(in the rows, 128 means zero)
Known rows, with every way that one mark hangs from another:
q_799{q_373{q_260{q_408}} q_662 q_894}: [104 156 177  33 143  99 116 115  93 174 124 121 160 125 133  87  72 164
 105 120 111 118 202 107 149  93 124 139 169 177 138]
q_408{q_260{q_373} q_453{q_590{q_477}}}: [ 99 127 123  68 160 121 191 163  92 202 112 110 129 126 141 147 104 141
 161 113 148  78 205 121 132 159 137 155 188 111 147]
q_894{q_799{q_666}}: [130 123 158 133 153 117 136 159 120 158 143 126 124 145 136 117 117 137
 107 136 150 111 147 143 139 141 122 139 142 161 156]
q_894{q_799}: [120 141 140 125 155 118 125 117 122 146 133 130 119 133 132 124 122 138
 106 143 140 121 151 153 154 138 108 133 131 148 134]
q_453{q_408 q_590 q_666}: [113 126  98 183 162  82 125 126 140 170  78 154 100 136 127 117 135 140
 147 126 120 115 191 153 109 129  88 142  93 152 120]
q_666{q_288 q_799{q_662 q_894}}: [151 134 166  80 159 161  99 154  94 157 129 110 136 115 114  97  97 192
  81 152  83 107 140 162 140 108 118 132 103 156 167]
q_590{q_477{q_408{q_260{q_373}}}}: [119 119 120  59 160 131 176 137  83 207 138 114 149  98 142 146  87 126
 142 121 127 132 194  91 120 148 177 151 155 132 148]
q_288{q_666{q_453{q_590} q_799}}: [107 131 115 134 166 164  89 145 136 168 100 105 105 102 154 111 122 169
 121 137 112  92 163 171 146 126 132 163  90 109 138]
q_453{q_408 q_666{q_288}}: [145 106 114 190 130 113 130 143 122 153  97 139 115 131 136 111 140 129
 131 139  78 128 166 150 110 116 111 160  86 153 109]
q_666{q_288 q_799}: [148 109 147 117 133 176 110 135 102 122 123 120 130 103 122 114 131 144
 110 144  90 112 121 147 142 114 128 134  91 128 136]
q_799{q_373 q_662 q_666 q_894}: [150 148 171  88 149 105 135 160 136 174 154 132 145 163 116  89  98 175
 105 142 120 104 147  97 130 120 125 143 169 171 168]
q_799{q_373 q_662}: [142 146 146  98 140 119 123 123 135 136 145 132 131 149 116 112 116 145
 118 146 123 120 143 112 143 118 130 133 175 139 130]
q_377{q_373}: [128 133 135  90 145 128 134 121 108 119 159 112 148 111 123 145 113 124
 126 127 117 130 157 109 129 117 116 134 166 122 137]
q_799{q_373 q_662 q_666{q_288 q_453}}: [131 121 170 145 127 143 116 200 163 164 156  97 138 142 150  95 109 149
 121 133  88  96 145 120 116 121 141 187 178 133 144]
q_666{q_288 q_453}: [107 120 131 165 118 153 111 160 156 143 130  95 129 112 158 118 128 131
 130 123  86 113 132 150 114 126 127 176 117 111 121]
q_377{q_373{q_260{q_408}}}: [ 95 124 161  43 136 120 123 118  63 133 138 100 171  80 144 135  84 116
 127 101 115 132 205 108 132  94 127 136 176 142 132]
q_288{q_666}: [148 124 110 128 126 138 123 143 115 147 119 117 125 132 144 118 133 147
 123 142 115 117 145 128 140 127 160 145 124 121 122]
q_590{q_477{q_408{q_453{q_666}}}}: [149 118 100 146 146  94 171 141 102 215  94 120 102 119 135 147 102 104
 141 136 110 133 187 141 147 126 141 147 130 133 113]
q_408{q_260 q_453{q_666{q_288}}}: [174 100 128 167 120 127 170 161  95 158  87 133 136 143 161 125 132 127
 145 145  80 127 153 153 156 127 146 184 106 135 105]
q_894{q_799{q_373{q_260} q_666{q_453}}}: [ 90 143 181 107 138 122 139 145 131 166 152 122 148 124 164 104 110 139
 117 122 151 129 180 120 148 138 123 176 162 169 133]
q_453{q_666}: [152 122 120 154 128 115 122 115 123 121 115 142 115 149 136 116 132 129
 127 137 117 154 138 149 127 120 133 132  80 137 116]
q_894{q_799{q_373 q_666{q_288}}}: [147 118 163 138 138 126 141 152 136 165 151 131 136 150 134  96 131 147
 108 147 102  84 156 114 149 128 124 171 152 156 136]
q_373{q_260{q_408{q_453{q_590 q_666}}}}: [ 99 119 127 117 139  88 129 135  79 172  61 120 122 120 157 115 103 124
 149 100 126 107 215 160 152 104 117 147 119 144 110]
q_373{q_260{q_408{q_453{q_666}}}}: [125 115 140 108 120  98 138 132  62 147  79 122 132 120 161 117  99 107
 133 113 119 139 183 151 159  97 132 145 119 151 103]
q_288{q_666{q_453 q_799}}: [132 129 127 123 148 175  97 142 118 142 116 107 116 102 159 114 121 153
 105 149 106 121 132 161 151 120 150 161  89 116 129]
q_377{q_373{q_260}}: [109 130 154  53 130 134 140 118  74 116 159 106 172  89 131 143 107 128
 129 109 136 154 190 100 125 120 130 132 172 142 134]
q_408{q_260}: [135 121 137 123 132 130 155 134 117 148 118 145 149 124 146 136 123 127
 141 133 124 134 141 123 138 139 143 148 133 139 130]
q_260{q_373}: [126 131 127  73 139 142 130 123 100 106 155 111 136 137 131 120 120 140
 120 119 136 129 131 113 117 130 144 126 127 116 142]
q_373{q_260{q_408}}: [ 92 121 151  81 120 120 117 125  85 141 108 115 150  97 149 118  99 118
 130 101 129 129 177 126 132 107 139 131 141 149 121]
q_666{q_288 q_453{q_590} q_799}: [ 95 120 133 148 156 172  89 150 147 155 105 100 115  93 145 113 126 158
 127 123  89  83 152 174 129 124 106 163  90 112 140]
q_477{q_408{q_453} q_590}: [126 121 123 111 141 117 152 156 101 206 108 105 125  85 137 155 113 109
 131 135 115  89 152 111 182 139 132 136 160 120 122]

Rows:
[ 76 127 119  62 164 104 147 151  92 201 101  87 109 122 136 130  85 127
 147  99 131  48 210 130 133 123 116 137 188 102 145]  q_260{q_373 q_408{q_453{q_590{q_477}}}}
[116 124 110 122 175  99 152 128 100 168  96 153 128 139 149 116 123 153
 151 123 125 121 208 133 109 143 123 161  99 151 134]  q_453{q_408{q_260{q_373}} q_590 q_666}
[ 95 119 154 189 154 121 131 201 149 200 128 108 122 116 160 111 117 136
 115 133 104  87 172 160 115 139  91 194 142 163 146]  q_894{q_799{q_666{q_288 q_453{q_408}}}}
[121 126 104 136 172 101 174 150 106 222  77 127 141 104 147 152 109 126
 165 122 121  87 183 122 166 145 134 169 157 134 132]  q_477{q_408{q_260 q_453{q_590}}}
[137 106 109 177 135 121 109 141 138 154  94 125 110 144 137 104 144 154
 142 125  89 105 175 162 112 123 125 153  76 124 120]  q_453{q_590 q_666{q_288}}
[117 118  90 153 166  89 136 125 132 229  87 127  96 114 128 133 109 133
 152 119 117 120 221 144 112 134 134 138 105 134 132]  q_453{q_590{q_477{q_408}} q_666}
[ 90 131 119  70 165 110 129 141  88 159 102  91 122 131 141 116  98 131
 141 100 126  56 176 131 146 114 114 143 161 107 140]  q_260{q_373 q_408{q_453{q_590}}}
[132 117 133 108 145 121 180 162  90 222  94 124 147  81 155 161 108 110
 144 138 112  94 164 104 191 151 148 156 165 130 123]  q_477{q_408{q_260 q_453} q_590}
[144 143 158 107 135 108 150 137 146 162 144 143 150 156 119  92 116 160
 118 136 110 105 134  83 132 122 119 149 140 162 149]  q_799{q_373 q_666 q_894}
[124 120 149  69 137 100 143 125  42 140 109 105 152 104 155 134  84 104
 133 112 107 140 214 134 160  85 121 153 158 144 109]  q_377{q_373{q_260{q_408{q_453{q_666}}}}}
[114 131  95 140 169 100 148 143 115 206  88 110 118 108 132 144 115 125
 150 118 124  80 170 125 155 134 116 147 149 125 130]  q_477{q_408{q_453{q_590}}}
[ 59 122 137  78 137  94 153 156  87 220  75 100 120  90 141 138  87 118
 156  91 142  74 242 139 140 122 116 138 194 132 128]  q_373{q_260{q_408{q_453{q_590{q_477}}}}}
[155 112 107 142 150  95 195 149  91 231  83 138 123 115 153 155  96 106
 154 140 107 140 197 135 156 138 156 167 135 143 116]  q_590{q_477{q_408{q_260 q_453{q_666}}}}
[ 87 138 130 110 159 131 156 151 119 157 130 119 147 110 169 130 106 131
 139 120 123 130 164 122 111 146 125 182 141 138 135]  q_666{q_453{q_408{q_260{q_373}}}}
[164 121  98 154 148 100 154 131  97 172  94 127 115 129 143 135 115 110
 135 139 106 141 151 140 161 117 135 151 103 138 109]  q_477{q_408{q_453{q_666}}}
[ 94 156 144 127 173 133 119 129 134 175 108 131 122  92 132 112  99 159
 103 142 100 120 145 156 131 119  71 154  86 163 146]  q_666{q_453{q_408} q_799{q_894}}
[ 81 125 118 142 163  92 175 157 135 239  82 150 119 102 130 149 113 134
 167 121 133  86 229 126 107 159 102 155 171 149 140]  q_453{q_408{q_260} q_590{q_477}}
[142 142 178 101 164 106 130 154 128 168 161 129 127 164 124 100 105 155
  98 153 144 103 163 124 154 130 122 145 190 169 159]  q_894{q_799{q_373 q_662 q_666}}
[ 44 138 110 167 163  97 138 163 175 229  96 114  93  95 137 141 111 132
 156 109 129  85 214 151  90 151  80 162 164 128 134]  q_666{q_453{q_408 q_590{q_477}}}
[147 150 153  37 139 157 129  95  75 156 118 138 157 110 131  86 115 190
  94 154 105 128 175 102 175 108 146 145  98 168 127]  q_288{q_666{q_799{q_373{q_260} q_894}}}
[152 102 122 187 135 115 155 150 114 171  86 158 136 126 153 119 134 131
 144 145  76 135 179 145 119 125 126 181  91 162 111]  q_453{q_408{q_260} q_666{q_288}}
[114 129 131  64 146 120 138 139  74 133 122  93 131 132 146 119  95 114
 125 114 120  88 143 124 152 105 131 140 159 114 132]  q_260{q_373 q_408{q_453}}
[111 153 149 106 160 155 107 123 132 149 122 119 129 103 137 108 100 165
  99 139 104 129 123 160 141 118 102 147  76 143 150]  q_666{q_453 q_799{q_894}}
[115 128 130  90 155 125 167 139  89 149 127 140 152 121 143 130 116 134
 136 127 130 126 165 104 117 144 129 155 142 149 139]  q_453{q_408{q_260{q_373}}}
[162 123 125  91 143 125 176 137  68 132 113 132 140 158 161 125 116 131
 137 137 124 145 148 135 152 133 157 161 112 129 120]  q_408{q_260{q_373} q_453{q_666}}
[ 93 127 118 128 155  94 127 146 116 179  73 111 114 124 137 127 105 120
 146 110 119  56 171 148 156 112  99 144 158 119 128]  q_260{q_408{q_453{q_590}}}
[ 99 118 108 123 170 103 165 145 127 252  91 131 130  91 137 153  99 132
 165 115 125  98 221 117 124 154 145 154 159 137 145]  q_453{q_590{q_477{q_408{q_260}}}}
[ 75 125 136  91 140 100 135 145  83 178  74 106 135 100 148 125  99 122
 151  93 137  81 204 139 155 113 114 142 168 136 124]  q_373{q_260{q_408{q_453{q_590}}}}
[154 140 154  89 144 157 122 101 122 146 130 138 144 123 111  86 121 176
  98 158  63  98 131 113 159 103 109 147  90 149 135]  q_666{q_288 q_799{q_373 q_894}}
[123 111 164 155 129 149 107 227 145 163 149  82 136 129 158 110 104 149
 120 121 102 106 141 156  99 129 146 176 161 131 160]  q_799{q_662 q_666{q_288 q_453}}
[125 112 135 105 146 128 153 144 107 214 108 130 151  77 152 150 109 122
 139 135 111 113 170  98 163 149 160 146 137 136 131]  q_477{q_408{q_260} q_590}
[174 139 146  75 156 157 106 125  99 145 131 129 122 135 121  99 115 171
  92 174 109 111 150 126 178 106 157 138 141 139 134]  q_288{q_666{q_799{q_373 q_662}}}
[124 111  98 148 169  91 160 133 124 246  77 142 116 111 146 141 103 136
 164 123 112 126 233 140 121 146 153 160 112 144 132]  q_453{q_590{q_477{q_408{q_260}}} q_666}
[109 145 164 142 153 116 133 145 164 165 153 125 126 145 154 104 116 136
 112 140 129 107 151 127 149 135 109 179 155 151 138]  q_894{q_799{q_373 q_666{q_453}}}
[170 105 127 111 131 143 171 157  68 137 114 117 147 151 166 117 124 137
 137 138  89 126 155 139 145 129 161 180 106 123 117]  q_408{q_260{q_373} q_453{q_666{q_288}}}
[154 124 134 145 160 131 120 123 100 167  93 149 121 117 121  91 119 170
 101 157  61 125 161 163 131 102  90 151  37 179 134]  q_453{q_408 q_666{q_288 q_799{q_894}}}
[ 75 130 110 145 158  90 149 150 148 219  93 133 100 106 111 142 120 134
 154 116 137  80 216 131  97 146  83 134 169 138 138]  q_453{q_408 q_590{q_477}}
